In the rows, 128 means zero.
Known rows, with every way that one mark hangs from another
{lagazul {bufi beluf} {rubup {kiviz rudigop}}}: [ 99 158 113 181 125 160 139 146 109 126  84 114 176 100 118 138 124 167
 201 180 107]
{kiviz {rubup beluf} rudigop}: [135 123 148 125  95 143 143 138  57 124 139 112 161 146 128 101 161  31
 179 141 116]
{bufi beluf}: [106 136  96  75 126 178 130 113 134 135 143 166 158 126 120 133 144  88
 123 111 115]
{lagazul {bufi {beluf rudigop}}}: [122 146  90  46 136 162 140 120  87 139  88 124 149 120 105  89  90  79
 112 115 105]
{rudigop beluf}: [197 113 126 105 132 169 118 107 109 117 142 124 145 125 126 139 153  57
  98 111 106]
{beluf bufi {rubup kiviz} rudigop}: [115 142 105  61 144 120 119 131 146 147 150 135  97 139 146 137  82 146
  82 191 157]
{beluf bufi rubup}: [109 119 113 101 123 123 107 120 172 148 179 152  89 134 143 152 114 128
  95 145 148]
{bufi {beluf rubup} lagazul}: [ 88 126 112  87 145 132 142 137 146 127 147 217 122 116 109 158  47 148
  97  60 139]
{lagazul bufi {rubup {kiviz rudigop}}}: [149 144 140 201 122 146 133 140 117 119  91  84 162 106 120 127 143 188
 194 184  98]
{beluf {bufi {lagazul rubup}} rudigop}: [144 120 150  98 141 112 128 113 152 123  92 119 129 115 135 166 158 145
 104 103 122]
{rubup beluf kiviz lagazul}: [114 124 116 195 110 111 133 134 108 132 117 132 129 151 131 100 163 158
 176 167 141]
{beluf bufi {rubup lagazul}}: [ 95 111 134 133 127  91 104 115 214 150 188 154  72 139 141 124 131 161
 113  93 154]
{kiviz {rudigop {beluf {bufi lagazul} rubup}}}: [142 108 164 136 138 106 121 126 168 113 168 149  79 117 129 178  76 102
  58  95 135]
{lagazul {bufi beluf}}: [107 135  86  94 120 169 132 116 109 133 109 130 140 117 106 103 126 119
 136 122 108]
{rudigop {beluf bufi {rubup lagazul}}}: [134 102 138 136 132  94  96 112 178 132 177 132  71 136 146 133 117 116
  84  82 155]
{rubup kiviz}: [153 133 115 118 132 164 134 123 131 129 146 140 143 131 128 132 179 152
 136 169 120]
{kiviz {rubup {lagazul bufi}} rudigop}: [156 115 182 155  98 129 149 121 132 121 160 100 124 129 115  51 185 126
 182  57 101]
{lagazul {rubup kiviz}}: [153 134 126 161 134 155 117 133 123 123 114 108 177 118 138 160 180 183
 175 171 116]
{kiviz {rubup lagazul} {rudigop {beluf bufi}}}: [169 104 185 135 106 127 116 106 172 118 181  84 114 137 145 103 231  53
 119  69 123]
{bufi {beluf rudigop} {lagazul {rubup kiviz}}}: [123 150 120 105 153 141 145 139 114 118  70 156 179 112 119 172 116 162
 125 118 120]
{rubup {beluf bufi} kiviz}: [ 97 126  80 154 111 125 119 130 103 136 112 100 116 147 144 134 186 145
 136 237 152]
{beluf bufi {rubup kiviz lagazul} rudigop}: [106 135 127 107 140  87 117 129 188 149 158 139  78 146 147 112  94 168
  94 150 160]
{rubup beluf lagazul}: [114 113 127 167 108 115 126 122 103 137 123 136 124 149 128 103 146 107
 175 107 131]
{lagazul bufi {rubup {beluf rudigop} kiviz}}: [145 147  95 166 131 124 130 152  14 125  30  51 168 124 130 111  96 134
 190 209 120]

Rows
[ 91 143 124  66 144 119 132 126 158 154 143 193 126 137 124 111  34  87
 115  59 143]	{bufi {beluf {rubup lagazul} rudigop}}
[149 147 114  67 155 140 136 141 124 140 148 154 135 135 133 129  43 126
 109 172 138]	{beluf {rubup kiviz} rudigop}
[100 107 112 141 113 102 133 123 109 122 112 129  93 137 125 148 156 132
 106 134 140]	{rubup {beluf {bufi lagazul}}}
[161 122 125  52 118 145 139 130  29 128 117  97 169 153 131  91 135  13
 141 129 124]	{kiviz {rubup {beluf rudigop}}}
[128 126 128 177 136 108 124 144 139 134 145 124  97 126 120  87  81 224
 151 131 137]	{beluf {rubup kiviz {lagazul bufi}}}
[147 116 140  56 139 119 139 104 157 127 127 136  96 130 120 142 138 124
  58 103 125]	{beluf {bufi lagazul} rudigop}
[152 135 139 191 125 143 101 123 156 115 114  76 148 113 150 182 190 123
 131 199 119]	{lagazul {rubup {kiviz {rudigop {beluf bufi}}}}}
[191 109 197 137 110 144 130 115 136 110 178 107 149 132 131  89 201  44
 140  50 106]	{kiviz {rubup lagazul} {rudigop beluf}}
[159 110 174 177 127 121 118 118 160 101 115 107 131 104 130 189 164 113
 106 102 110]	{kiviz {rudigop {beluf {bufi {lagazul rubup}}}}}
[108 150  99 108 133 134 143 128 128 136  92 119 138 127 113  68 107 155
 140 118 121]	{rubup kiviz {lagazul {bufi {beluf rudigop}}}}
[144 110 123 133 153 109 115 136 151 109 158 132  81 123 137 178 106 178
  39 134 156]	{rudigop {beluf {bufi lagazul} {rubup kiviz}}}
[117 140 117 175 108 139 142 145  84 128 117 133 153 140 125 127 122 108
 171 215 120]	{rubup beluf {kiviz rudigop}}
[162 118 149 155 131 127 132 126 157 101 135 123  98 118 131 169 162 146
  73 150 123]	{rubup {kiviz {rudigop {beluf {bufi lagazul}}}}}
[120 114 174 168  88 120 142 133  96 126 152 126 144 152 129  78 183  66
 198  93 121]	{kiviz {rubup beluf lagazul} rudigop}
[144 139 135 126 145 101 133 142 120 139 121 123  98 131 126  72  38 184
 125 115 136]	{beluf {rubup kiviz {lagazul bufi}} rudigop}
[ 91 127 107 140 111 140 132 114 146 136 121 127 122 120 109  81 136 148
 156  66 115]	{rubup {lagazul {bufi beluf}}}
[ 95 149 142 175 138 144 150 148 152 112  93 173 177 104 113 184 144 184
 160 131 113]	{bufi beluf {lagazul {rubup {kiviz rudigop}}}}
[114 117 113  87 123  98 140 122  91 125  88 128 100 144 126 136 119  91
  80 137 137]	{rubup {beluf {bufi lagazul} rudigop}}
[137 140 138 103 152 109 128 137 157 143 156 164 113 141 131 104  65 154
 122 125 144]	{beluf {rubup kiviz lagazul} rudigop}
[105 141 113 155 143 144 140 140 138 109  95 159 169 105 119 184 167 208
 151 126 124]	{bufi beluf {lagazul {rubup kiviz}}}
[148 117 152  87 111 111 140 129  69 127 123 102 155 159 134  62 151  42
 159  83 133]	{kiviz {rubup {beluf rudigop} lagazul}}
[178 101 141 153 137 120 107 110 142 103 110  97 121 105 137 191 183 143
  93  93 120]	{rudigop {beluf {bufi {lagazul rubup}}}}
[110 138 100 139 127 165 121 126 106 133  81 104 171 102 116 134 143 132
 176 113 105]	{lagazul {bufi beluf} rubup}
[123 113 168 153 118  91 110 118 204 133 189 141  78 132 142 129  95  92
 101  99 142]	{kiviz {rudigop {beluf bufi {rubup lagazul}}}}
[124 130 126  77 156 103 136 138 163 128 137 159  87 129 131 157  70 184
  50 144 157]	{beluf {bufi lagazul} {rubup kiviz} rudigop}
[151 136 114 138 127 124 129 137  18 132  33  60 167 123 124 104  74  88
 178 163 112]	{lagazul bufi {rubup {beluf rudigop}}}
[ 77 146  80 104 143 153 128 148 143 141 152 187 138 128 127 149  77 160
 122 165 147]	{bufi {beluf {rubup kiviz}}}
[ 84 148 119 184 115 133 146 137 160 132 122 140 130 120 110  84 131 174
 173 129 113]	{rubup {kiviz rudigop} {lagazul {bufi beluf}}}
[144 112 115  96 137 130  94 114 144 135 168 125  89 131 146 161 105  89
  62 140 148]	{rudigop {beluf bufi rubup}}
